Every row comes from one small tree of marks. Brackets hold a mark, then the marks that hang from it, in alphabetical order. Every link used is in the known rows. Which tree was each row made from?
Known rows
{patulut {vanon vigu}}: [  6.3  30.3  11.0  10.6  51.7 -27.8  -7.4  33.1   8.9 -20.8  11.6   6.5
  -6.8 -14.5   4.5  -4.3  22.6  10.0 -11.4]
{rivi gevun}: [ 22.6   7.1   7.1  34.7   5.3 -12.1 -22.8   9.2 -12.0   4.0 -28.4  -7.9
 -14.4   8.2  19.5  -0.8  -5.5  -5.4  25.7]
{vanon {vigu sepapop}}: [ -2.0  34.8   8.6   9.7  22.5 -56.6 -10.8  30.8  10.4 -12.2   3.8  -1.0
  -4.2 -25.2  -5.2  -5.1  17.1 -14.8 -13.7]
{vanon vigu}: [  5.5  38.9   7.6  -7.7  20.9 -10.3  -5.0  42.9   7.0  -5.9  -0.3   0.4
  -7.2 -21.0   2.1  -2.5  20.5   4.8  -5.6]
{gevun rivi}: [ 19.6  14.4  -1.8 -15.6  28.3 -25.2 -11.7  -5.9  -9.3  -9.5  11.0 -14.4
  -9.4   3.6  33.5 -10.5  12.1 -17.6   9.3]
{lupurur basot {bovup vanon} nipas}: [ 40.3  21.3  21.8  19.4  15.8 -15.4  14.4  33.8   1.1 -31.4 -10.2 -34.1
 -37.4 -12.3  -9.9  19.9   6.3 -31.9  -1.9]
{lupurur {basot {vigu sepapop}}}: [  3.8 -17.1  21.7 -13.7  -8.0 -41.4   7.6  13.9  11.5 -14.2 -11.9 -12.8
 -45.6 -36.3   6.5  19.0  -3.2 -26.7  -2.5]
{lupurur {basot {vigu sepapop}} {bovup vanon} nipas}: [  1.7   7.2  43.4   5.1   2.8 -52.7  13.1  13.2   6.6 -44.3 -24.4 -30.2
 -38.8 -31.4 -22.7  23.9 -11.5 -47.1 -11.5]
{lupurur basot {bovup rivi} nipas}: [ 33.6  19.7  -2.0 -12.2  -9.3 -17.2   3.0  47.0  18.4 -24.2 -11.3 -30.8
 -45.8 -10.6  31.8  26.0  22.0 -32.9  32.0]
{lupurur {bovup {vanon patulut vigu}} nipas}: [ 33.4  43.9  26.7  13.3  39.0 -17.9  -0.8  57.0  11.8 -34.7  -9.7 -23.9
  26.4 -26.3 -24.9   7.4  15.5 -22.1 -33.4]
{lupurur basot {bovup rivi {vanon vigu}} nipas}: [ 18.7  45.8   1.8  -1.1  -4.8 -11.5   6.5  82.0  13.2 -32.4  -4.5 -27.9
 -29.6 -40.6  -5.3  18.7  32.8 -33.9  28.9]
{vanon {patulut {basot vigu}}}: [ 34.1 -19.3  10.1 -28.6  -4.2  10.5  -5.1  33.3  16.9 -12.3 -13.0 -19.6
 -17.4 -30.1   7.0  27.7  -7.0 -34.4 -21.9]
{basot {vigu sepapop}}: [-11.2  -7.3  29.6 -12.0  -0.8 -54.0  -7.1  -9.0   3.1 -10.6 -10.0  -3.9
 -16.9 -17.1  -8.0   8.3  -7.7 -16.6  -7.8]
{vanon patulut vigu}: [ 35.7  21.4   7.3  -7.2  26.9  -9.2  -7.1  56.8  18.2  -7.0   3.9  -4.4
  19.8 -33.6   3.9   1.5  24.6  -2.2 -24.0]
{lupurur {basot vigu} nipas}: [ 15.5   8.4  21.3 -21.3  18.6  -9.9  11.4  30.5  12.8 -17.9 -40.0 -21.0
 -45.1 -39.2  24.3  26.6   0.1  -9.7   3.6]
{patulut {basot vigu} vanon}: [  3.6  -8.4  12.6 -10.8  20.1 -11.5  -7.3   9.3   7.7 -27.8  -4.7  -9.6
 -43.8 -10.9   7.9  22.0  -7.8 -22.2 -10.2]
{vanon {patulut basot} {vigu sepapop}}: [ 37.1  19.4  -7.6  11.0  19.8 -38.7 -13.5  58.5  29.6 -20.8   7.4 -21.2
  -3.4 -41.1   2.7  13.0  15.2 -48.0 -36.2]
{lupurur bovup}: [ 12.3  10.6  24.8  -7.2   3.6 -16.8  -3.5   4.6   0.0 -15.0   4.3 -10.5
 -15.8  22.3   0.5   6.2   0.9 -13.1 -10.1]
{vanon patulut}: [ 57.4  -6.1   7.0  -1.3  14.7 -13.4  -6.6  24.7  11.6  -0.6   6.2 -13.3
  10.1 -11.2   6.2   8.6  14.4  -9.2 -13.7]
{vigu sepapop}: [ 18.9   6.4   9.2  15.1   8.3 -60.6  -9.8  -1.8   3.3  -6.3   7.7  -9.1
 -15.5  -1.7  -2.3   2.2   7.5 -19.9  -4.3]
{bovup {vanon vigu}}: [ 10.8  33.3  11.4   9.8  14.1  -7.8  -2.0  46.7  -6.9  -5.8   8.7  -4.4
   1.4 -28.4 -31.0  -6.7  23.3  -4.8  -0.4]
{sepapop vigu}: [  1.6  36.9  13.1 -12.4  12.9   0.5 -22.0 -12.6   3.8 -10.1   4.2  -8.5
 -20.8 -26.0  27.5  -0.5   9.8 -14.3  12.5]
{lupurur bovup nipas}: [ 17.5  32.6  26.0   2.8  29.3 -25.7  -3.1   8.3   3.6 -26.7 -20.9 -20.8
 -15.1  17.2   9.5   9.2  -1.4 -12.7 -11.9]
{bovup vanon}: [ 31.5   5.4  11.9  14.5   0.3 -10.9  -1.4  16.1 -14.0  -0.6  12.1 -13.3
  -8.5  -5.9 -29.5   2.0  14.3 -12.0  10.1]

Which tree is each row?
[ 28.5 -22.3  10.3 -11.7  -5.6 -33.8 -12.1  19.9  22.6 -20.8  -6.5 -21.7
 -15.4 -33.0  -0.4  26.1  -9.7 -52.7 -30.5]  {vanon {patulut {basot {vigu sepapop}}}}
[ 28.7  18.8   9.4   7.5  24.8 -53.2 -12.0  44.5  22.6 -14.4   9.7  -6.7
  21.0 -37.9  -4.8  -1.5  20.7 -20.3 -30.7]  {vanon patulut {vigu sepapop}}
[ 14.7  30.2  -8.8  12.5  45.9 -15.0 -10.8  48.5  14.2 -27.8  11.2  -8.8
 -31.8 -17.6  10.6   7.9  15.7 -18.5 -16.4]  {patulut basot {vanon vigu}}
[ 40.2 -27.0  -7.4 -24.1 -46.1  13.1  -7.0  55.7  10.9  -8.5   6.3 -28.4
 -12.7 -44.2 -20.0  30.3  14.4 -50.4  21.5]  {bovup rivi {vanon {patulut {basot vigu}}}}
[  3.9  10.8  38.7 -26.9  12.6 -11.3  12.5  22.3  14.1 -33.4 -39.2 -23.7
 -47.2 -19.3  21.4  28.5 -12.0 -19.6 -10.0]  {lupurur {basot vigu} bovup nipas}
[  9.4  29.4  -5.3  30.0  44.0 -57.9 -15.7  33.8  19.1 -37.6  17.1  -9.0
 -30.0 -20.6   0.5   6.1  13.2 -36.5 -24.6]  {patulut basot {vanon {vigu sepapop}}}
[  9.5   5.7  23.7  -4.5  18.3 -52.8   6.9  17.6  16.3 -27.7 -33.8 -24.0
 -45.4 -42.7  16.3  24.5  -3.4 -27.4  -4.5]  {lupurur {basot {vigu sepapop}} nipas}
[ 26.6 -19.1  31.5 -17.6 -18.6  10.9  -1.3  27.9   5.6 -29.4  -3.7 -28.0
  -9.9 -18.4 -33.1  28.6 -14.2 -54.9 -30.2]  {lupurur {bovup {vanon {patulut {basot vigu}}}}}
[ 43.4   9.6 -25.1  12.7 -21.5 -35.9 -17.1  81.9  21.7 -19.9  27.3 -26.8
   0.5 -54.4 -27.9  15.5  35.6 -65.6   7.0]  {bovup rivi {vanon {patulut basot} {vigu sepapop}}}
[ 37.4 -27.9  -8.3  10.4 -50.4  17.9 -26.5  51.2   0.3  -6.8 -24.6 -29.3
  -9.8 -38.1  -4.1  27.3  -1.6 -54.4  44.4]  {bovup {rivi gevun} {vanon {patulut {basot vigu}}}}
[  1.0   2.7  18.0  -6.5 -24.2  -6.8 -12.6  38.0   9.3 -26.0 -59.9 -26.4
 -45.4 -16.9  40.8  29.5 -10.8 -31.4  50.2]  {lupurur {basot vigu} {bovup {rivi gevun}} nipas}
[ 32.6  -1.7  20.1   9.2 -12.8  -4.2  15.0  31.2  -4.0 -19.3   9.5 -21.8
 -36.5  -5.3 -20.5  14.5   6.3 -33.7  -0.1]  {lupurur basot {bovup vanon}}
[ 34.9 -24.9  14.8   4.9 -13.6 -32.9  -6.0  23.5   9.0 -20.9   1.6 -28.4
  -9.1 -41.7 -34.7  25.5  -5.4 -59.1 -25.6]  {bovup {vanon {patulut {basot {vigu sepapop}}}}}
[ 61.4  11.8  -8.9   7.6 -14.1  -5.0  -9.2  59.7  17.4 -32.6   2.9 -49.2
  -8.6 -12.4  -9.0  30.1  16.2 -65.1  12.1]  {lupurur {bovup rivi {vanon {patulut basot}}} nipas}
[ 28.5  -3.1  -1.6 -21.1 -35.1  -8.8   2.7  45.1  14.3 -14.0   9.5 -17.9
 -46.8  -4.6  21.9  22.2  22.2 -31.3  34.7]  {lupurur basot {bovup rivi}}
[ 19.4  49.0  21.5  11.7  28.2 -11.9  12.9  64.7   9.2 -36.2 -12.8 -26.9
 -27.5 -32.7 -12.5  13.0  14.8 -25.2 -11.6]  {lupurur basot {bovup {vanon vigu}} nipas}
[ 67.9 -16.7 -27.2  39.6 -37.2   8.6 -29.9  60.7  -0.2  -1.0  -8.1 -35.4
  -7.8 -21.1  -1.9  20.2  11.9 -58.8  48.7]  {bovup {rivi gevun} {vanon {patulut basot}}}
[ 63.3  15.2  11.0  21.5  19.1  -5.4  -3.6  38.6  10.1 -34.9  -8.7 -45.6
  -7.2  -8.8 -17.1  25.3  -1.0 -57.3 -27.4]  {lupurur {bovup {vanon {patulut basot}}} nipas}
[ 28.2 -24.0  10.2 -31.0 -50.6  11.3  -4.8  48.5   9.9 -25.6   5.4 -29.6
 -12.0 -22.4 -22.7  32.4   5.5 -63.0   8.9]  {lupurur {bovup rivi {vanon {patulut {basot vigu}}}}}
[  9.7   5.8   5.4  14.6 -35.8 -12.1 -27.9  19.1  -4.8  -6.1 -17.8 -12.6
 -15.8  22.2  21.7   5.9   1.4 -25.5  51.3]  {lupurur {bovup {rivi gevun}}}
[ 42.3  11.6  18.8   1.2   5.5  -0.2  10.4  78.1  16.3 -26.1  11.5 -20.0
  -3.9 -41.4 -20.5  13.4  19.8 -31.9 -26.2]  {lupurur basot {bovup {vanon patulut vigu}}}
[  9.6   4.6  22.7 -25.7 -30.4  -9.5  10.4  45.4   7.8 -29.7 -18.9 -31.0
 -41.7 -33.1  -6.2  31.0   9.9 -36.6  35.0]  {lupurur {basot vigu} {bovup rivi vanon} nipas}
[ 57.6 -10.7 -11.1  -3.8 -40.9   3.4 -10.1  54.1  11.2 -20.6  22.2 -36.8
  -9.5  -8.4 -21.8  25.7  16.3 -64.2  13.0]  {lupurur {bovup rivi {vanon {patulut basot}}}}
